In the rows, 128 means zero.
Known rows, with every step that occurs
bifi -> purit -> bovo -> tegi -> loba: [113 135 149 120 135 143  70 108 128 120 133 185 125 111 173 130  83 125
  42 127 147 115 100 136 159 124 113 117 160 114 108 142 107 135 143]
bekepu -> tegi -> purit: [123 106 150 148 115 126 129 125 149 115 146 167 100 115 169 139  56 118
 125 125 130 136 153 151 130 114 127 174 180 101 109 157 112 138 135]
mobo -> losem -> kegize: [131 153 133 130 135 155  71 122 170 133 119 133 102 102 137 147  99 108
 200 144 107 146 100 118 153 134 123 126 168 136 123 147  96 138 120]
makez -> kegize -> bovo -> tegi: [115 121 165 146 116 121  30 114  87 101 127 155 143 108 165 132 134 125
 104 140 105 124  79 123 148  98 124  87 140 128 128 121 102 106 138]
bifi -> purit -> bovo -> losem: [129 150 154 111 142 155 116 109 162 116 146 174 121 115 154 133  84 120
  74 134 156 115  92 131 160 140 106 149 137 117 139 155 120 142 135]
purit -> bovo -> losem -> mobo: [120 155 157 109 148 158  78 113 145 129 123 192  97 106 166 141 155 118
  78 138 112 113  68 123 141 125 119 136 156 124 144 143 115 154 119]
bifi -> purit: [124 125 126 121 133 136 136 106 164 123 149 142 124 123 155 125  75 118
 134 124 125 131 125 128 147 122 118 166 135 120 119 153 111 130 119]
tegi -> purit: [119  99 147 134 120 139 125 117 161 124 145 147 109 126 170 130  89 119
 149 117 107 137 141 147 134 113 129 159 176 104 126 154 112 137 139]
tegi -> purit -> bovo: [118  96 166 118 124 149 112 115 134 116 150 171 105 131 162 135  82 118
 121 112 143 123 130 124 141 115 138 139 185 104 121 149 117 145 153]
purit -> bovo -> tegi -> loba: [108 130 161 135 140 136  55 115 124 124 120 187 118 104 179 138 126 122
  54 123 134 119  85 142 145 119 124 102 175 117 111 128 104 143 149]
bekepu -> tegi -> purit -> bifi: [108  95 157 172 113 120 122 122 136 101 154 179  88 124 169 145  64 122
 131 135 115 134 120 152 128 115 131 191 197 107  97 163 118 148 147]
kegize -> makez: [107 113 147 136 136 117 111 107 163 141 129 143 105 109 180 118 104 119
 160 118 111 136 120 135 136 115 128 152 138 123 110 139 115 138 117]
makez -> kegize -> bovo -> purit: [117 116 147 166 136 145 110 117  92 106 147 142 127 117 163 127  96 132
 171 132 113 137  94 149 146  84 117 121 157 113 137 137 113 117 129]
bovo -> tegi -> purit -> kegize -> bifi: [120 121 180 179  92 116 106 125 137 116 124 160 114 115 185 145 115 122
 209 149  76 152  89 171 154 116 145 147 181 124  96 146 109 137 135]
kegize -> purit -> bovo -> losem -> mobo: [120 134 152  82 152 155 115 110 141 127 120 197  98 101 152 140 106 117
  83 134 123 105  62 126 137 121 123 101 151 122 155 153 112 156 149]
kegize -> bifi -> purit -> bovo: [126 132 150 136 148 138 140 105 154 117 154 178 110 135 142 126  76 119
 155 140 146 125 101 115 143 125 141 146 130 121 114 146 117 153 136]
losem -> kegize: [121 128 146 130 134 130  81 117 156 132 126 144 112 112 148 139  93 109
 166 121 112 142 105 114 153 123 135 154 147 141 119 144 100 132 117]
purit -> bifi: [103 111 141 160 134 120 115 109 146 113 142 160 108 127 158 139 127 120
 150 132  99 133  87 140 125 116 136 169 162 128 107 142 113 145 136]
makez -> kegize -> vuti: [126 110 144 119 136 118 104 117 116 121 125 147 142 121 138 123  49 116
 184 117 108 127 137 138 140 116 127 125 157 127 123 133 104 114 150]
mobo -> losem -> kegize -> bovo -> tegi: [124 154 149 133 122 148  11 123 132 116 113 152 102  84 143 154 128 114
 153 156  98 128  65  86 158 128 120  77 169 131 125 134  96 117 133]
makez -> kegize -> bifi -> purit -> bovo: [132 129 167 138 144 140 112 107 121 106 151 177 130 136 139 123  61 120
 160 140 134 131  95 132 148 112 140 128 119 130 123 139 111 149 137]
kegize -> purit -> bifi: [105  93 133 136 142 121 145 103 141 109 142 168 111 122 141 137  87 119
 153 129 110 126  83 145 118 112 141 135 160 124 110 153 110 148 165]
tegi -> purit -> bovo -> losem -> mobo -> kegize: [135 142 175 112 127 170  22 119 147 135 134 179  94  98 165 144 102 110
 140 134  90 128  97 124 157 124 130 123 188 117 139 160 115 150 139]
bovo -> losem -> kegize -> purit -> bifi: [112 124 150 138 142 132  96 114 161 115 125 168 104 103 137 149  70 115
 156 140 104 131  56 150 145 131 129 153 166 139 132 164 110 148 151]
bekepu -> tegi -> loba: [114 129 127 166 146 119 116 122 161 128 127 166 102 107 174 133  72 121
  93 126 128 138 127 168 130 116 125 155 163 114 111 149 105 150 122]
purit -> kegize -> bovo: [107 125 136 160 130 120 118 117 144 113 131 138 114 110 167 136 138 121
 181 126  89 137  77 110 154 108 140 132 155 133 119 149 114 131 121]
bovo -> tegi: [114 127 158 138 114 118  79 113 132 122 121 157 133 109 165 138 137 117
 103 136 111 128 101 140 138 118 118 136 149 123 106 125 101 118 136]
purit -> kegize -> bifi: [119 138 148 183 132 111 137 119 160 123 125 141 116 120 160 139 123 119
 244 142  83 157  79 156 143 118 149 160 145 140 104 146 110 155 117]
bovo -> losem: [122 147 144 141 138 136 113 119 178 128 127 150 120 109 163 137 128 120
 114 138 111 135  99 164 140 133 108 161 145 123 141 146 113 132 125]
bekepu -> bovo: [123 138 151 142 146 135 126 109 147 122 136 170 117 138 151 142 139 122
 124 121 128 129 114 103 131 122 123 161 123 119 105 141 116 138 136]

Rows
[133 167 164 146 155 150  35 116 156 138 121 187  99  96 144 145 142 111
 181 164  78 135  64 127 144 128 144 111 153 139 135 143 112 161 135] : purit -> bovo -> losem -> mobo -> kegize -> bifi
[129 169 154 120 154 162 108 108 163 123 137 202  91 114 154 134 107 120
 122 161 109 117  59 131 143 129 123 151 135 126 147 153 123 161 111] : kegize -> bifi -> purit -> bovo -> losem -> mobo
[122 141 131 129 133 137  42 112 145 146 124 142 112 101 155 137 131 111
 186 132  61 144 107 105 141 110 140 123 154 136 115 142  99 137 116] : losem -> mobo -> kegize
[106 125 149 153 118 112 121 113 152 136 121 127 111 104 192 125 118 122
 216 117  97 150 101 140 157 113 135 164 147 136  94 148 113 142 106] : purit -> kegize -> makez
[124 135 155 150 142 139  67 118 138 107 130 154 130 106 162 129 128 127
 120 141  96 129  71 147 150 112 112 119 136 126 163 139 116 125 129] : makez -> kegize -> bovo -> losem
[113 130 172 122 120 128  56 111 109 117 129 181 131 115 161 142 139 118
  75 133 146 115  91 111 148 122 129 114 155 122 105 119 103 127 155] : purit -> bovo -> tegi
[123 124 130 101 132 136  87 108 138 144 124 145 114  95 138 138  90 110
 196 129  69 135 104 107 132 105 148  89 156 132 119 151  96 141 144] : losem -> mobo -> kegize -> purit
[120 124 135 155 119 128 168 126 125 127 124 129 123 108 158 137  60 121
 248 126 117 140 116 163 158 113 122 167 194 117  99 153 112 117 130] : bovo -> purit -> kegize -> vuti
[112  99 159 140 107 130  69 117 120 110 141 163 107 109 180 137 112 123
 105 130 100 119 108 119 140 110 127 110 178  99 129 141 116 115 153] : kegize -> bovo -> tegi -> purit
[128 164 143 127 137 150  30 117 172 146 116 147 110  87 162 144 142 113
 157 147  55 142  85 133 147 125 121 132 154 137 142 149 105 135 115] : bovo -> losem -> mobo -> kegize
[102 100 169 161 104 129  19 121 107  99 141 183  87 107 169 150 103 120
 140 135  80 124  61 103 156 113 137 127 202 122 113 152 115 126 147] : losem -> kegize -> bovo -> tegi -> purit -> bifi
[108 102 143 130 142 124 102 108 143 115 132 164 103 114 130 144  66 111
 178 126 105 134  78 121 142 117 146 138 162 141 107 156 104 148 151] : losem -> kegize -> purit -> bifi
[114 153 136 126 148 146  75 112 155 124 125 172  86  98 169 135 154 123
 100 145  73 117  60 117 136 114 115 123 151 119 170 148 120 136 107] : kegize -> bovo -> losem -> mobo
[134 154 146 156 146 144  75 124 177 131 121 139  93 107 128 146  99 110
 250 164  90 152  84 133 140 136 136 130 159 138 120 144 100 153 118] : mobo -> losem -> kegize -> bifi
[105  89 177 167 104 128  31 116  74  84 148 177 115 117 178 138 116 131
 125 140  80 123  68 137 140  96 130 110 192 113 122 141 115 122 160] : makez -> kegize -> bovo -> tegi -> purit -> bifi
[118 122 135 136 129 112 137 121 141 127 116 135 128 110 149 133  75 114
 219 118 101 131 121 127 151 124 137 154 176 133 100 149 110 124 137] : purit -> kegize -> vuti
[132 122 134 127 135 119  66 116 152 141 126 132 133 103 127 130  61 108
 221 122 101 134 151 110 143 129 139 121 163 126 107 144 102 114 162] : mobo -> kegize -> vuti
[127 134 127 148 139 127 155 106 181 124 148 153 113 129 146 124  68 119
 183 148 105 140 108 141 131 121 134 162 124 124 120 149 114 144 121] : kegize -> bifi -> purit
[124  98 170 100 139 139 106 107 100 106 138 174 145 119 138 130  69 118
 128 116 153 122 105 133 141 103 137  88 143 126 126 136 102 144 174] : makez -> kegize -> purit -> bovo
[115 151 147 161 130 133 102 123 162 112 123 142 111  95 170 141 149 125
 158 142  90 137  56 138 162 122 121 138 150 134 140 157 120 133 119] : purit -> kegize -> bovo -> losem
[123 120 140 114 138 121  80 120 150 134 118 149 113 107 130 134  34 106
 202 117 110 127 129 101 151 133 135 147 173 135 115 145 102 118 135] : losem -> kegize -> vuti
[117 149 173 144 127 131  78 110 117 119 123 179 131 125 161 148 154 122
  81 132 126 123  97 111 137 127 113 140 133 120  96 125 109 122 141] : bekepu -> bovo -> tegi
[103  95 164 156  99 123  76 117 120 106 142 179 106 123 177 145 130 123
 121 136  92 127  94 154 133 117 129 158 200 112 103 144 114 132 157] : bovo -> tegi -> purit -> bifi
[111 121 154 131 133 123  62 112 162 144 121 139  99 100 171 126  78 114
 181 114 104 143 111 115 158 121 136 157 139 140 107 143 108 138 102] : losem -> kegize -> makez
[121 125 178 141 112 138  86 114 116 115 136 184 115 135 171 147 126 125
  97 123 123 125 117 123 142 119 117 145 165 100  98 142 115 123 153] : bekepu -> bovo -> tegi -> purit
[114 112 170  99 124 128  92 108 103 112 128 189 133 109 145 141  97 115
  77 126 156 107  93 115 140 117 134  85 153 118 108 129 102 132 180] : kegize -> purit -> bovo -> tegi
[119 138 130 130 138 136  29 111 137 137 130 151 100  92 150 136 145 115
 178 136  56 130  87  73 139 100 149  87 152 132 132 143 106 129 118] : losem -> mobo -> kegize -> bovo
[121 117 192 117 128 151  46 120 164 133 132 178  84 100 186 133  55 116
 143 117 136 128 102 135 175 135 125 157 185 116 131 161 124 147 130] : tegi -> purit -> bovo -> losem -> kegize -> makez
[112 105 145 156 114 129 118 122 140 111 143 141  98 116 177 137 112 123
 196 117  90 137  97 122 156 104 140 144 186 116 127 162 120 132 129] : tegi -> purit -> kegize -> bovo
[121 101 172 136 122 136 121 123 123 109 150 194  98 121 162 144  58 116
  93 120 166 120 145 124 142 115 132 159 179 101 107 153 115 146 151] : bekepu -> tegi -> purit -> bovo
[116 135 146 124 131 129  40 107 148 159 121 140  99  90 178 124 122 114
 211 128  61 144 105 103 145 108 140 125 150 135 110 143 105 139 111] : losem -> mobo -> kegize -> makez
[120 147 149 131 146 151  52 116 123 116 123 168 107 100 168 132 139 126
 118 144  62 124  51 128 142 102 113 107 137 132 177 143 115 131 108] : makez -> kegize -> bovo -> losem -> mobo
[120 125 155 161 117 143 111 127 158 111 135 145  98 104 187 141 118 127
 169 132  84 139  78 157 165 119 120 148 185 115 151 170 126 136 128] : tegi -> purit -> kegize -> bovo -> losem
[118 144 157 152 141 138  76 110 140 119 133 193 114 112 166 130  81 126
  97 145 133 121  87 149 149 124 129 116 150 117 110 139 110 151 143] : kegize -> bifi -> purit -> bovo -> tegi -> loba
[108 132 145 185 143 149 149 110 115 109 151 179 100 139 159 150 141 134
 155 134 130 133  81 144 129 109 116 190 165 108  89 150 124 142 140] : bekepu -> bovo -> purit -> bifi
[132 131 148 150 137 126 124 108 146 112 147 150 136 133 145 120  65 121
 194 147  97 145 113 158 143 110 131 151 118 131 125 143 108 135 121] : makez -> kegize -> bifi -> purit
[119 109 145 110 139 129 108 112 155 128 125 150 116 109 128 137  44 108
 173 116 119 134 103 117 147 117 141 125 145 136 123 150  99 137 142] : losem -> kegize -> purit
[117 111 168 134 103 134  23 121 119 114 132 167 101 104 169 142  90 115
 132 127  96 124  91  99 164 116 134 111 189 118 125 146 107 115 142] : losem -> kegize -> bovo -> tegi -> purit
[122 155 173 115 142 149   4 109 146 151 117 170  97  80 176 132 130 114
 154 140  91 129  77 108 155 125 129 115 163 132 128 146 115 150 122] : purit -> bovo -> losem -> mobo -> kegize -> makez
[122 128 140 108 134 145 128 103 146 115 154 170 121 125 146 127  84 118
 106 122 156 116 114 100 155 122 127 145 140 119 116 147 114 139 136] : bifi -> purit -> bovo
[125 133 173 121 130 157  89 127 132 116 134 214  76 102 175 151  86 119
  65 138 127 114 104 137 144 121 116 159 193 105 141 161 121 152 125] : bekepu -> tegi -> purit -> bovo -> losem -> mobo
